Known rows, with every way that one mark hangs from another
[davute gipif [nefi [zefi [bime [kasog befesul [gotava gufakiv]]]]]]: [ 26.2 -16.6  12.4   0.7  -3.0  15.3 -18.9  -7.0  12.5  30.0 -10.6   4.8
 -24.4   9.3  -2.7  21.4   1.3 -55.2 -12.7   1.8 -18.5  10.0  48.0 -67.8
  16.7]
[bime [kasog befesul [gotava fadid gufakiv]]]: [ 26.3  -5.2   8.9  -6.2 -10.7   9.4  -3.6  13.2  12.8  15.1   4.2   7.8
 -28.2  -1.9  -9.2 -26.4 -11.9 -23.3 -24.4 -13.7   6.8  49.0  44.2 -27.3
  18.3]
[lokoge [zefi [bime kasog]]]: [-22.4  -2.8  18.7   1.5   6.9  28.9  -8.4  -4.9  14.0   1.6  -2.5  18.6
  31.8  27.2   1.6  27.8 -13.3 -49.6  -7.5 -17.0  -5.8 -16.1   5.6  -3.8
 -11.2]
[lokoge [zefi [bime [kasog befesul]]]]: [ -9.9  -2.6  21.9   1.0   1.7  28.1   7.8   3.2   8.7   4.4   6.8  20.3
  11.1  20.7  -1.3  27.5 -11.7 -47.9 -13.3 -15.5  -4.5  -7.1  12.9 -18.3
 -13.7]
[motu [nefi [davute gipif] [zefi [bime [kasog befesul]]]]]: [ 20.0  -5.2  13.0 -20.5  -5.8  10.3 -22.6 -11.9   3.5   6.8  -9.1   9.1
  28.7  52.0 -14.6  32.3   6.0 -44.5  -9.1  -9.7 -12.8 -19.9  51.5 -42.3
   3.1]
[pefad befesul]: [-12.3  -4.7  17.0  -3.2  -9.6   1.1   7.1  -0.9  16.6   1.1  -9.6   4.2
  28.8   3.5 -13.1 -15.2 -10.8 -30.1 -22.9  -7.5  -2.2  -2.6   0.2   3.7
   9.1]
[nilodi [lokoge [zefi [bime [kasog befesul [gotava fadid]]]]]]: [ 17.2  -2.5  22.8   4.5  14.6   2.5   2.5  12.7   1.4   7.1   8.9  22.7
   2.6  37.5  27.7  25.8  -8.9 -34.1 -27.5 -25.3   3.5  44.6  45.5 -39.3
  11.3]
[nefi [davute gipif] [zefi [bime [kasog gotava]]]]: [ 16.0   2.5  15.7 -12.7  -5.4  -2.2 -18.6 -30.7   4.6  13.0  -8.0  -0.4
  -5.4  46.1  -0.4  41.4  -1.5 -68.9 -13.6 -16.2  -6.4   2.8  36.5 -48.8
  -4.5]
[zefi bime]: [-18.9   3.7  15.8   0.9  -4.9   3.2  10.3 -19.4  11.1  11.0  -3.7  -2.8
  -0.4  12.4   0.6   4.9  -9.4 -31.8  -5.4   5.7  -1.1 -22.3   3.7  -4.1
 -15.6]
[zefi [bime [kasog befesul [gotava fadid gufakiv]]]]: [ 24.3  -1.8  14.0  -4.9  -9.4   3.1  -4.8   4.8   8.8  26.4   3.3   0.0
 -39.5  11.4   7.6  -4.7 -10.8 -31.5 -23.5  -8.5   3.1  27.2  47.8 -34.9
   2.1]
[lokoge [zefi [bime [kasog gotava]]]]: [-11.5  -2.1  22.4   5.7   8.0  22.2 -10.6  -2.7  12.9   0.6   2.6  21.1
  31.0  35.7  21.6  25.6 -17.2 -61.7 -13.9 -20.0   0.2   7.4  11.7 -23.0
 -14.2]
[lokoge [zefi [bime [kasog befesul [gotava fadid]]]]]: [  9.2  -3.6  22.6  -6.0   6.3  10.4  -3.5   9.7   7.5  15.8  12.4  24.9
   2.9  35.8  16.0  25.3 -13.6 -45.1 -23.6 -24.7   5.7  42.4  48.1 -37.2
   3.2]
[motu [nefi davute [zefi bime]]]: [  8.6   8.9  21.5  -8.9   6.6  -6.2 -23.9 -16.4   8.3   0.5  -9.5   6.8
  73.5  60.7 -10.3  24.4   0.8 -24.1  -7.2   8.5  -2.6  -0.2  38.4  -2.9
  -7.4]
[zefi [bime [kasog [gotava fadid gufakiv]]]]: [ 11.0  -1.9  10.1  -4.0  -4.9   5.0 -21.3  -2.8  12.7  25.1  -5.0  -0.9
 -16.8  16.1  10.9  -1.9 -13.4 -33.1 -20.2  -8.9   2.8  23.5  41.8 -23.3
   5.3]
[fadid gotava]: [ -8.4  -9.3  16.6  -9.5 -12.0 -11.6   8.7  -7.2  23.1   1.0   1.9   1.6
  21.7   4.5 -13.7 -17.6  -6.2 -29.6  -3.0  -3.6   6.7  28.0 -16.2   4.9
 -19.0]
[bime kasog]: [-23.1  -5.9   3.3  -7.8  -8.7  38.3  -2.4  -4.9  15.7 -10.2  -4.3   9.0
   9.4   3.8  -4.6 -12.1 -10.1 -32.6 -13.4 -17.3  -2.0 -10.3   0.7   9.8
   3.2]
[lokoge [zefi [bime [kasog befesul [gotava gufakiv]]]]]: [ 16.3  -1.6  25.6  13.3   1.2  10.1  -1.9   8.8  11.8  16.2   4.9  14.0
  -7.8  13.3  -1.8  14.0 -16.9 -57.8 -13.7  -7.5  -2.3  24.2  21.5 -38.6
 -15.9]
[pefad befesul rine]: [-12.8  -9.4  24.9   4.1 -13.1  -1.1   1.0  -7.5  19.2  -5.1  -9.1  -2.8
  45.2  -4.8 -32.5 -13.3 -10.7 -33.5 -29.8 -30.5   0.8 -29.7  -4.0  -3.7
   7.4]
[motu [nefi [zefi bime]]]: [ -0.5  -2.8  18.4  -4.2  10.3   3.8 -20.9  -7.4  17.6   2.8  -5.4   5.3
  60.4  37.8  -8.3  14.2  -3.1 -32.7 -10.0   7.1  -2.0  -1.5  31.2 -14.6
  -6.2]
[fadid [gotava gufakiv [kasog befesul]]]: [ 24.3 -17.9  14.4  -9.6 -25.4 -19.2  11.7   6.0  22.6  15.9   0.6  -1.1
 -14.1 -14.8 -31.6 -34.2  -3.8 -35.5   3.8  -5.6   4.7  29.5  -2.7  -8.9
 -12.1]
[motu [nefi [davute gipif] zefi]]: [ 12.5  -1.1  10.9 -13.7  -0.7  -8.9 -20.9 -17.5  12.8  -1.3 -15.4  13.7
  65.1  40.4 -32.1   6.3   3.6 -31.5   0.6   0.4  -7.7   6.0  35.3 -25.0
  18.0]

Rows
[ 10.5 -17.4  12.4  -9.3  -0.4  26.6 -10.4  -9.1   9.2  17.8  -5.1  11.5
 -14.4  26.5  15.0  30.6   3.1 -59.7 -20.0  -9.0 -16.1   1.4  45.2 -62.5
  13.8]
[davute gipif [nefi [zefi [bime [kasog befesul gotava]]]]]
[-11.8 -18.2   4.9 -11.2   4.7  35.3 -25.6 -21.4  14.1  13.0 -17.5   7.2
  11.1  22.8   2.5  36.2   4.4 -51.6  -6.6  -6.5 -20.7 -26.5  31.6 -31.3
  18.7]
[davute gipif [nefi [zefi [bime kasog]]]]
[ -0.8 -11.1  14.4  -7.8   4.0  40.5 -10.3  -5.1   9.9   4.4  -1.9   7.9
  14.1  25.8   4.3  28.2   1.7 -35.6 -21.8  -2.4 -12.9  -9.9  37.0 -17.6
   5.5]
[davute [nefi [zefi [bime [kasog befesul]]]]]
[-12.5  -2.3  12.5  -3.7  -5.8  25.7  -6.3  -8.7  10.5   4.3  -0.4   2.2
  -1.1  23.1  29.3   7.6 -13.2 -51.2 -18.0 -14.5  -0.2 -10.5  10.5 -14.6
 -14.7]
[zefi [bime [kasog gotava]]]
[ 16.2   1.8  10.5   2.8  -4.3 -14.3  -3.5  -1.1  17.6  20.3  -3.6   4.3
  -7.2  -1.5 -13.3 -29.3 -13.3 -14.7 -12.7   2.7   8.0  53.4  34.0 -17.9
  17.6]
[kasog [gotava fadid gufakiv]]
[ 13.4   1.0  14.6  -6.4  -6.2  -9.6  18.5   3.9   9.8  14.7  10.3  12.9
 -12.2   9.6   3.0 -22.3  -9.5 -17.3 -22.6  -6.6  12.2  55.7  38.1 -25.6
  18.2]
[kasog befesul [gotava fadid]]
[ 21.9  -8.0   6.0  -8.3 -16.8  -7.9   8.1   7.6  13.8  25.1  -2.6   5.9
 -28.5 -12.6 -31.0 -31.6  -5.5 -10.7  -4.8  -7.2   4.1  28.0  35.7  -9.1
  28.2]
[gotava fadid gufakiv [kasog befesul]]
[ 23.5   1.6  12.4 -21.4  -2.9 -13.2 -28.1 -27.4   3.2  25.1  -7.2   2.7
  -8.9  53.2   6.0  43.4  -0.3 -51.5 -19.9 -21.9  -2.1  27.3  63.4 -51.8
  15.5]
[nefi [davute gipif] [zefi [bime [kasog [gotava fadid]]]]]
[ 12.5 -16.5   9.1   1.2   2.8  18.9 -33.1 -15.6  16.0  23.9 -19.2   4.5
  -5.0  13.5   3.0  23.8  -0.5 -57.4  -8.6   2.3 -19.2   6.3  40.4 -53.6
  16.9]
[davute gipif [nefi [zefi [bime [kasog [gotava gufakiv]]]]]]
[ 21.4 -17.5   6.3  -8.6   5.9   8.8 -41.1 -12.9  14.9  34.0 -17.2   4.8
  -4.2  22.8   3.4  23.5   0.7 -40.0 -15.0  -4.2 -13.9  27.4  69.0 -54.9
  36.2]
[davute gipif [nefi [zefi [bime [kasog [gotava fadid gufakiv]]]]]]
[ 14.5  -8.3   8.2   0.3 -19.2   1.6  15.1   5.6  15.0  12.0  -3.7   3.5
 -28.8 -20.9 -31.1 -31.8  -6.5 -30.0   3.0  -2.5  -1.2   5.1   9.4  -8.1
   6.2]
[gotava gufakiv [kasog befesul]]
[  6.9  13.9  21.9  -6.6   0.0 -17.6  -3.1 -31.3   5.9  10.8  -4.0  -4.2
  21.8  42.9 -14.3  35.5  -1.8 -37.5 -10.2   5.9  -3.1   1.6  26.0 -11.7
 -13.3]
[nefi davute [zefi bime]]
[ -9.8 -11.6  12.2  -3.5   5.8   6.6 -10.3 -28.4  14.8  20.5 -16.6   6.3
   7.8  18.9  -7.4  30.3   4.2 -39.8   1.2  10.7 -17.2 -18.0  27.6 -35.1
  15.0]
[davute gipif [nefi [zefi bime]]]
[  8.8  -9.3   6.5 -18.2 -14.4   0.8  13.4   4.5  10.9  13.5   3.6  11.4
 -14.7   4.1 -14.3 -20.3  -4.0 -13.6 -10.3 -18.1   7.0  20.1  32.4  -4.0
  28.4]
[gotava fadid [kasog befesul]]
[ 44.1   4.5  18.3  -4.9 -14.1 -13.3 -11.7 -20.2   4.0  28.9  -6.8  -4.3
 -37.8  27.2 -19.2  31.2  -1.0 -64.9 -12.4  -3.7  -9.5   9.9  48.4 -69.5
  -7.0]
[nefi [davute gipif] [zefi [bime [kasog befesul [gotava gufakiv]]]]]
[ -9.5 -14.1   6.0  -3.4   5.8  12.5  -8.5 -19.2  18.9   8.3 -15.3  14.4
  22.1   7.1 -20.8   8.6   3.9 -32.5   0.2   5.3 -15.1   2.3  23.1 -29.7
  33.7]
[davute gipif [nefi zefi]]
[ 40.3  10.8  23.4  -2.4  -8.1  -5.3 -13.0 -10.9   3.1  18.8   1.3  -3.5
  -8.7  31.3 -13.3  26.9  -5.4 -54.6 -23.6  -0.8  -3.6  30.2  44.7 -40.9
 -17.3]
[nefi davute [zefi [bime [kasog befesul [gotava gufakiv]]]]]
[ -8.3  -3.0  13.2  -7.1 -11.4  28.9  10.6  -5.9   7.8   7.8   2.9   1.3
 -22.0  11.3   5.1   7.7  -7.1 -40.5 -15.5 -12.4  -4.1 -28.4  12.4 -10.4
 -13.5]
[zefi [bime [kasog befesul]]]
[  9.3  -7.1   1.6  -9.5 -11.6  -4.7  -8.7  -2.6  17.8  22.6 -10.5   3.4
  -9.0  -8.5 -23.5 -30.1  -7.4 -13.4  -0.2  -7.5   4.6  21.2  28.3   7.0
  30.2]
[gotava fadid gufakiv kasog]
